Each row was made from one small tree. The marks that hang from a mark follow it in brackets, in alphabetical order. Every link used is in the known rows. Write each row's tree.
Known rows:
P(S(U(B)) W(J) Y): [ 2.67 -1.32  3.30  3.43 -1.11 -1.93  2.54  0.37 -0.02  1.52 -1.45 -4.07
 -1.52 -0.08 -2.24  3.09 -1.46  3.71 -1.32 -0.06  0.28  4.68  1.57]
S(P(W(Q) Y)): [ 0.86 -0.02  1.60  0.99 -2.69  0.94 -0.97 -1.60 -5.17 -2.87  1.04 -1.79
  1.78 -0.25 -2.52  1.40  1.67  3.35 -2.96 -0.83  3.11  1.16  0.58]
S(B P(Y) U): [ 1.79  0.39  3.03  3.13 -2.73  1.87 -0.34 -1.85 -4.20  1.29 -0.86  1.10
  1.24 -0.35  1.27  1.68 -0.62  0.88 -4.17 -0.96  2.78 -1.42 -1.75]
Y(P(S(B U W(Q)))): [ 0.78 -0.30  1.35  3.17  0.54  1.52  3.58 -4.67 -1.18 -0.09 -1.26  0.97
  3.12  0.99  0.75  0.44 -1.16 -1.08 -0.93 -1.13  0.87 -2.25 -4.13]
U(B S(P W(J Q))): [-2.67  4.53  2.57  2.39  0.54 -2.14 -1.14 -2.18 -1.16 -0.76 -3.70 -3.77
  2.47 -1.25 -0.84  1.57  2.91  2.03 -2.00 -0.26  2.08 -0.01 -2.44]
U(S(B W)): [ 1.47 -0.23  1.57  2.87 -0.14  0.09  1.18 -2.56 -0.08  1.90 -2.48 -0.17
  1.68 -0.56  1.20  0.74  0.78  0.13 -2.04  0.74  0.60 -0.95 -2.10]
Y(P(S W(J(K)))): [ 1.08  1.64 -0.76  0.56  2.11 -0.58  6.83  0.87  6.06 -2.04  2.51 -2.95
 -0.37  1.90 -2.13  0.73 -0.31  0.18 -0.90  2.28 -1.28  1.05  1.18]
S(P U(B)): [-0.95  2.99  0.87  1.24 -1.69 -1.63 -1.87  0.00 -2.65  1.71 -2.28 -0.82
 -0.39 -0.10  1.06  1.73 -0.70  0.33 -2.68 -0.27  2.22 -2.20 -2.89]
W(J(K) Q): [-1.38  0.81  0.74  2.94  2.16  1.64  1.94  0.27  1.91 -1.18  1.89 -1.11
  2.95  0.34 -0.99 -0.35  2.39 -0.63 -0.78  0.59 -0.08 -0.04  1.43]
P(S(B) W(J Q) Y): [ 3.12 -1.59  4.19  3.27 -2.14  2.66  3.14 -1.01 -1.36 -1.09 -0.46 -2.97
  1.69  0.77 -2.62  0.14  1.06  2.89 -1.72  0.33  0.54  4.23  2.62]
S(W): [ 1.55 -0.02  1.05  1.30 -0.16 -0.32  0.53 -2.33 -0.38 -0.19  0.33  0.40
  1.39 -1.08 -0.35  1.50 -0.76 -0.03  0.42 -0.53  0.52 -0.32 -1.31]
J(K(L) W): [ 1.17 -0.07  3.34  3.19  0.60  1.13  2.69 -0.29  1.86 -0.30  3.07  2.78
  4.89 -0.01  1.14 -1.36  2.48 -1.86 -1.62  1.79 -0.66 -1.35 -0.65]
S(B P U W): [ 2.48  1.56  2.17  4.71 -2.88  1.51  0.48 -3.77 -3.48  1.42 -0.69  1.46
  2.17 -0.46  1.27  1.94 -1.40 -0.75 -3.03 -0.18  3.44 -4.07 -4.53]
K(J L): [ 2.34  0.95  1.05  1.51 -0.80  0.48  0.58 -2.07  1.21  0.66  0.33  1.68
 -0.32  2.75 -0.93 -0.05  1.61 -0.38 -2.88 -2.06 -0.18  0.17 -0.63]
K(J(W(Q)) L): [ 1.10 -0.17  3.62  2.46 -0.36  1.89 -0.22 -2.65 -0.85 -1.42  1.43  2.27
  3.85  1.17 -0.75 -2.63  4.26 -0.16 -1.73 -1.93  1.22  0.16 -0.96]
U(S(P(W(Q) Y))): [-0.39 -1.12  0.44  1.14 -1.11 -0.45 -1.04 -1.50 -4.02 -2.61 -0.68 -3.73
  0.85 -0.39 -2.24  1.22  3.51  4.95 -3.50 -0.06  2.96  1.99 -0.27]
P(S W(J(K(L)) Q)): [ 2.08 -0.51  1.91  5.09 -0.01  1.56  5.31 -0.90  2.80 -2.16  1.94 -2.03
  2.81  3.25 -2.69  0.17  1.55  0.43 -2.40  1.64 -1.03  1.71  0.98]
Y(P): [-1.48  2.92 -0.81 -2.23  1.28 -0.54  1.97  0.23  1.17 -1.01 -0.33  0.36
 -0.05  0.72 -0.03 -0.38 -0.18 -0.71  0.24 -0.84 -0.99 -1.52 -0.71]
Q(W(J)): [-0.90  2.32  3.22  2.54  0.23  0.79  2.61  1.65  0.58 -0.92  0.40  0.10
 -0.61 -0.60 -2.26  1.02  0.71  1.85  2.31  1.35 -1.05  1.34  0.82]
Q(W): [-0.72  0.45  2.07  1.40 -0.44  0.65  1.42  0.87 -1.44 -0.37  0.58  1.27
 -0.24 -0.46 -1.12  0.79  0.41  1.38  1.63  1.70 -0.76  0.64 -0.20]
K(L): [ 0.64  1.10  1.81  1.90 -0.91  0.22  1.37 -0.80  0.50  0.08 -0.97  1.30
  1.22  1.60 -0.23  0.43  0.27 -0.63 -1.00 -0.51 -1.13 -0.65 -0.91]
P(S W): [ 2.46 -2.61 -0.49  0.26 -1.00 -0.61  2.16 -0.11  0.79 -0.87  0.84 -2.56
 -1.52  1.05 -1.65  0.54 -1.23  1.91 -0.29  1.90  0.53  2.68  0.21]
Y(P(S(U(B) W(Q)))): [-1.09  1.06  0.70  1.13  1.07 -1.92  1.77 -3.32 -0.88  0.05 -2.68 -0.89
  2.19  0.35  0.21  1.74 -1.08 -0.19 -0.13 -1.75  0.29 -1.05 -3.55]
J(W): [ 0.17 -0.78  2.48  0.07  0.43  0.46  0.09  0.39 -0.29 -0.74  1.46  0.81
  2.22 -1.74  0.79 -1.95  1.24  0.24  1.06  0.73  0.71  0.18 -0.32]

Write each row's tree:
[ 1.21  1.53  1.41  3.02 -2.46  1.84  0.20 -1.44 -3.07  1.78 -0.98  1.13
  0.82  0.81  1.39  0.50 -0.95 -0.71 -3.55  0.26  3.08 -4.05 -3.12]
S(B P U)
[ 3.26  2.48  2.05  6.11 -2.16  2.61  4.34 -0.36 -0.39  1.11  1.74 -0.59
  1.22  1.13 -0.86  1.17 -0.04 -0.31 -5.00  1.86  3.12 -3.03 -0.62]
S(B P(W(J(K))) U)
[ 0.30  1.10  0.74  2.34 -2.73  1.35  0.04 -1.13 -3.85 -0.93 -2.03 -2.14
  1.69  1.28 -1.04 -0.73  3.17  2.22 -4.89  1.41  3.62 -1.38 -1.47]
U(S(B P(W(Q))))
[ 0.52  0.26  3.10  3.29 -1.58  1.07 -0.81 -4.52 -4.49 -0.80 -2.15 -0.87
  4.17 -1.44  0.43  1.40  3.03  2.37 -4.21 -0.70  3.04 -0.28 -2.50]
U(S(B P(Y) W(Q)))
[-0.84  2.00  2.35  4.96  0.99  2.14  3.33 -0.74  2.08 -1.03  0.85  0.46
  4.34  2.05 -1.03 -0.14  2.79 -1.37 -1.97  0.05 -1.34 -1.03  0.59]
W(J(K(L)) Q)
[ 3.35  1.13  3.04  1.45 -4.54  1.78  0.78 -0.76 -4.13 -0.16  0.22 -0.62
  1.02  0.11 -1.06  1.41  0.36  2.24 -4.72  0.61  2.70  0.08  0.26]
S(B P(W Y))
[-0.28 -0.61  3.56  3.83  0.76  2.21  1.91 -1.05 -0.24 -1.47  2.57  2.59
  6.93  0.24  0.75 -2.05  4.04 -1.48 -1.78  1.12 -0.24 -1.34 -0.74]
J(K(L) W(Q))
[ 0.06  2.66  0.74  3.14 -0.39  1.60  1.98 -0.11 -0.26 -2.91  2.91 -2.68
  2.64  0.82 -2.62  0.54  2.70  0.97 -3.17  1.55  2.62 -0.55  0.72]
S(P(W(J(K) Q)))
[ 3.82 -4.86  2.52  4.55 -2.92  2.57  2.20 -2.48 -3.98  0.36 -0.60 -1.05
  1.53  1.12 -1.15  0.61 -0.48  2.25 -2.88 -0.08  2.07  1.99  0.01]
P(S(B U) W(Q) Y)
[ 1.41  2.74  3.50  2.25 -0.78 -0.30  0.64 -2.87 -0.80 -1.71  0.99 -1.64
  1.46 -2.23 -1.67  3.77 -0.02  2.16 -0.76 -1.41  1.95  1.53 -0.52]
S(P(Y) W(J))
[-0.80  3.48  2.40  2.98 -0.12  0.93  0.05 -3.08 -1.62 -2.51  0.36 -1.71
  3.20 -0.86 -1.66  1.50  1.27  0.70 -0.53 -1.11  2.78 -0.87 -1.73]
S(P W(J Q))
[ 1.13  0.70  0.52 -0.12 -1.09  1.79  3.86 -1.30 -0.73 -1.79 -0.90 -1.03
  1.74  2.61 -1.21 -1.26  0.35  0.28 -2.07  0.72  0.41 -0.40 -0.55]
Y(P(S(B) W(Q)))
[ 0.80 -0.35  2.93  2.62 -0.78  1.24  1.47 -0.27 -2.48 -2.31  0.41 -2.66
  1.39 -0.43 -3.68  0.96  1.65  3.29 -0.27 -1.61  0.76  3.50  3.33]
P(W(J Q) Y)
[ 0.81  2.73  2.14  4.80 -0.34 -0.37  1.29 -2.90 -0.68 -0.34  0.37 -0.92
  0.68 -0.99 -0.79  3.10 -1.30  0.61 -0.59 -1.50  3.12 -2.09 -3.21]
S(P U W(J))
[ 0.11  1.88  3.06  3.99  0.49  1.11  0.97 -3.38 -1.03 -2.58  2.94 -1.37
  5.12 -1.81 -1.37  2.89  2.49  1.09 -2.53 -0.62  2.07  0.34 -0.49]
S(P(Y) W(J(K) Q))
[ 0.19  0.54  2.18  5.86  1.66  1.89  3.14 -2.48  2.06  0.50 -0.74 -1.11
  4.88 -0.27  0.11  0.23  3.48 -0.39 -2.69  1.26  0.51 -0.85 -0.61]
U(S(B W(J(K) Q)))
[ 0.59  1.12 -0.51 -0.12 -0.57 -2.42  3.11  0.34  0.51  1.07 -2.16 -2.12
 -1.96  1.72 -0.68  1.35 -2.16  1.11 -1.00  0.26  0.18 -0.07 -1.63]
Y(P(S(U(B)) W))
[ 0.01  1.60  1.47 -0.08 -2.21 -3.17 -1.25  0.41 -2.87  0.44 -2.92 -4.15
 -0.55 -0.81 -1.14  2.55  1.94  4.39 -4.37  0.74  2.20  2.48  0.11]
U(B S(P(W Y)))
[ 0.26  0.34  2.53  1.52 -1.38  0.44 -1.79 -4.22 -4.85 -2.44  0.42 -0.52
  3.89 -1.91 -0.81  2.30  1.55  1.91 -1.92 -2.08  2.90  0.37 -1.80]
S(P(Y) W(Q))
[-0.07  2.82  4.46  5.32  0.46  1.65  5.42  0.91  2.83 -0.36  1.55  1.79
  2.12  1.19 -1.85  1.47  1.65 -0.48 -0.17  2.33 -2.67 -0.24  0.51]
Q(W(J(K(L))))
[ 1.31  2.81  3.86  3.14 -2.64 -1.49  0.34  0.26 -3.08  0.97 -1.85 -3.07
 -0.66 -0.62 -2.05  3.34 -0.34  3.63 -2.88 -1.17  2.85  1.47  0.67]
S(P(W(J) Y) U(B))
[-0.56  2.92 -0.05 -0.33 -1.93 -2.95 -0.98  1.05 -1.70  0.46 -2.98 -3.93
 -1.34  0.54 -0.78  1.31  1.65  2.84 -3.72  1.79  2.56  0.23 -1.11]
U(B S(P(W)))
[ 1.93  2.78  1.43  2.28  1.86  0.93  7.00 -2.13  5.85 -0.13  1.30 -0.36
  2.93  0.86  0.55  1.13 -0.73 -2.03 -1.51  1.51 -1.33 -1.21 -1.05]
Y(P(S(B W(J(K)))))
[ 2.47 -1.29  0.01  2.56  0.71  0.28  4.85  0.99  4.91 -0.95  3.08 -3.44
 -0.63  1.37 -2.34  0.85 -0.08  0.91 -1.14  3.18 -0.20  2.59  1.80]
P(S W(J(K)))
[ 1.31  1.94  4.10  4.39 -0.57  2.93  1.95 -2.62 -1.45 -0.24 -1.23  0.14
  4.58 -0.38 -0.87  0.03  1.05 -0.55 -0.60 -1.08  1.12 -0.82 -0.31]
S(B W(J Q))
[ 4.20 -0.68  4.92  3.44 -1.00  1.13  3.65 -3.10  1.32  0.40 -0.30 -1.49
  1.86 -1.00 -0.59  2.12 -0.79  1.21 -0.74 -0.08 -0.31  3.37  0.39]
P(S(B W(J)) Y)
[ 1.17  4.10  3.28  3.04 -3.21  2.95  1.69 -0.29 -3.15 -1.49 -0.58 -1.91
  2.47  1.19 -2.47 -0.50  1.74  1.31 -3.32  0.44  3.47 -1.10  0.24]
S(B P(W(J Q)))
[-0.71  1.49  2.72  3.68  1.42  1.08  4.22  1.63  2.69 -0.53  2.56  0.47
  0.87 -0.40 -1.45  1.17  1.27  0.39  0.66  2.89 -1.68  0.74  1.34]
Q(W(J(K)))
[-0.96 -1.80  1.81  1.86  1.67  1.79  0.46 -0.32 -0.28 -1.45  3.35  1.03
  5.61 -1.52  1.04 -2.53  3.73 -0.70 -0.36  1.47  0.91 -0.86 -0.03]
J(K W(Q))
